What can hang from each mark:
Y: J
Q: F M W Y
F: J M W Y
W: F Y
M: J W Y
J: Q W

Each row was made from one small tree. The marks that hang from a mark follow it in brackets, in alphabetical order. Every link used is in the known rows. Write each row's tree.
Known rows:
M[J W]: [ -1   5  -6   0 -10  34  13 -37   3 -42 -14   7 -16  32  23  -2   9  10
  11 -11]
Q[M[Y[J]]]: [ 13  -4  -6  -3  27 -24  27   4  23 -24   1  -8 -17 -11  40   7   8  19
   2  20]
Y[J[Q[F] W]]: [-12  21 -12   5  -4  28  37 -28   5 -11  18 -28 -18  41   8  10  29  16
  39 -13]
F[M W]: [  1  -3  -1   0   8 -29 -24   0   2  -3 -14  -7 -10  13  24   8  -5   2
  15   6]
J[W[F[M] Y]]: [ 16   4 -16  -1  55 -32 -31   1   8 -16 -21 -28  -7   6  22  20  -2   4
  21  34]
J[Q[W]]: [ -9   5 -10   7 -22  40   3 -11 -15   0   4 -13  -9  28   8  12  -1  -2
  21 -18]
J[W[F[M]]]: [ -5  11 -12   1  36  -1 -43 -17   2   1  -8 -26  -6  16  25  26   5  10
  19  28]
W[F[J Y]]: [-24   5   8  -9  46 -46 -36  44   3   2 -13  -6 -11   4  18  19  -1  12
  25  13]
Y[J]: [  0  -1  -6  -2   2 -11  44  -7  11 -12  15  -2 -12  -2   9  -6  17   9
   0  -7]
F[J]: [ -7  -1   6   4  10 -15  -8  33  -7  -6   4   4  -5   1  -1   1   4   8
  11   0]
M[Y[J[Q W]]]: [  1  11 -25   0  -2  39  11 -25  12 -19  15 -19 -20  39  34  23  12  19
  17  10]
J[Q W[Y]]: [ 21   9 -27   3   2  18  -2  -6  -3 -20  -9 -22  -8  36   2  11   1   3
  23   3]
W[F[M] Y[J[Q]]]: [ 24   2 -23  -8  27 -52  19   8  19 -12   0 -25 -30  -1  19  23  18  22
  22  17]
M[J[Q[W Y]]]: [  5  10 -20   3   2  31  27 -16  -1 -27 -11  -6 -18  15  30   5  13   3
  28 -35]
W[F Y]: [ -1   1   4  -7  33 -34   6  24   9 -13 -17 -13  -6 -18   2  -1 -10   0
   4   2]
Q[F[M]]: [  8   3   8   3  28 -38 -23  -2   7  12  -5  -7  -3  -7   7  18  10   2
  22  22]
J[Q[Y] W]: [ 11  17 -24   1   3  27  -1 -10   0 -11 -15 -24  -5  39  13  16  14  12
  22   0]
Y[J[W]]: [ -3   6 -16   4   9  18  37 -26   7 -22  13 -15 -10  23  17  -3  20  10
  11  -2]
Y[J[Q]]: [  4   6 -18  -2 -22  10  41 -12   6  -6  20 -10 -20  20   6   6  22  18
  13 -15]
W[F[M] Y]: [ 20  -4  -5  -6  49 -61 -23  20  13  -6 -20 -15 -10 -21  13  17  -5   4
  10  28]

Which tree is each row?
[ -7   3   4   2  52 -43  38  -4  15 -19 -15 -21 -17   7  40   2  17   4
  43   5]	Q[F[Y[J]] M W]
[  4   5 -19   8  -8  17  52 -15  -2 -20   8 -25 -24  23  27   5  19  17
  29 -14]	Y[J[Q[M W]]]
[-25   8   8  -1  37  -5  14  14   3 -11 -25 -20  -5  -8  23   1  -3  -3
  11 -13]	Q[W[F] Y]
[-21  -1   8  -6  26 -46 -30  42  -1 -12 -22   0 -12  27  25   3  -8   5
  31  -5]	F[J W Y]
[ 16   4  12   2  33 -35  22   6  10 -43 -45 -19 -11  18  11  -4   1   8
  28  19]	Q[F M[W[Y]]]
[  5   0 -12 -13  54 -67 -13  -1  26   3  -7 -16 -21  -1  40  28  17  18
  20  34]	W[F[M Y[J]]]
[-11  15  -2  -6   1  25 -27  -6   7 -26 -29 -28 -23  42  42  35  -6  32
  21  24]	J[Q[M[W[F] Y]]]
[-15  11   6  -3  12   5  -1  -6   3 -28 -33 -24 -14  28  25   9   1  23
  14  13]	Q[M[W[F]]]
[-22  10  12   1  23 -11 -11  27  -4 -33 -28 -20 -18  27  23  10   5  30
  26  13]	Q[M[W[F[J]]]]
[  0  14 -29   3 -16  39  32 -31   2 -15  19 -23 -18  45  14  11  25  18
  23  -8]	Y[J[Q W]]
[-22   6  16  -2  37 -11 -32  33   5 -38 -32 -16 -20  20  44  24  -6  31
  20  32]	Q[M[W[F[J]] Y]]
[  7   7 -17  -4  -9  32 -13 -17   9 -17   8   6 -20  11  32  21   1  12
  13  -8]	M[J[Q] Y]
[ 17  -6  -2  -2  18  -3 -48 -17  12 -21 -26  -3 -10  26  39  35  -5  13
   4  54]	F[M[W Y]]
[  1   9 -18  -6  59 -28 -66 -13  10   6 -23 -25  -7  26  39  38   3   9
  29  46]	J[W[F[M Y]]]
[-37   2  10  -1  50 -26 -31  37  -6  -5 -16 -13 -11  12  28  16  -7   2
  35   4]	Q[W[F[J Y]]]
[ -5   5 -10   2  40 -13 -42  18  -3 -11 -12  -8  -4  36  21  18   5   7
  32  23]	F[J[W] Y]
[-29   3   4  -5  40 -11 -22   4   1   1 -20 -16  -6  12  30  14 -11  -6
  22   4]	Q[W[F[Y]]]
[ -1   2  -2  -4   4  35  -9 -30  13 -46 -19  10 -17  25  43  12  -3  11
   5   7]	M[J W Y]
[  0   0  -2  -9  36 -46  52  16  20 -26  -3 -16 -18 -20  10  -8   7   9
   4  -4]	W[F Y[J]]
[ 18   8 -24  -8   1  -9  21 -23  15 -33 -25 -22 -30  62  39  22  24  34
  33  20]	F[Y[J[Q[M[W]]]]]
[ 17   3 -18  -3   1 -39  60  14  12 -41 -15 -26 -31  21  26 -10   7  19
  30 -22]	F[W[Y[J[Q[M]]]]]
[  9  10  12   1  44 -48  22  20  14 -11 -32 -17  -4 -15  14  -2  14   9
  23   7]	Q[F M Y]
[  4   7 -14  -9  11 -25  48  12  14 -20   4 -23 -27   3   7   5  12  18
  17 -12]	W[F Y[J[Q]]]
[ 13  -4 -21   3  11   3  -1 -16  10 -10  12 -16 -26  17  47  35  10  13
  21  22]	F[M[Y[J[Q[W]]]]]
[-20  26 -24  -1  -3  58  -6 -34  -2 -19   7 -21 -22  37  25  17  13  17
  33 -26]	M[J[Q W[F]]]
[ -8   2   4   0  39 -45 -43  35  -1   5  -2 -10 -13  -9  16  25   7  17
  21  24]	W[F[J M]]
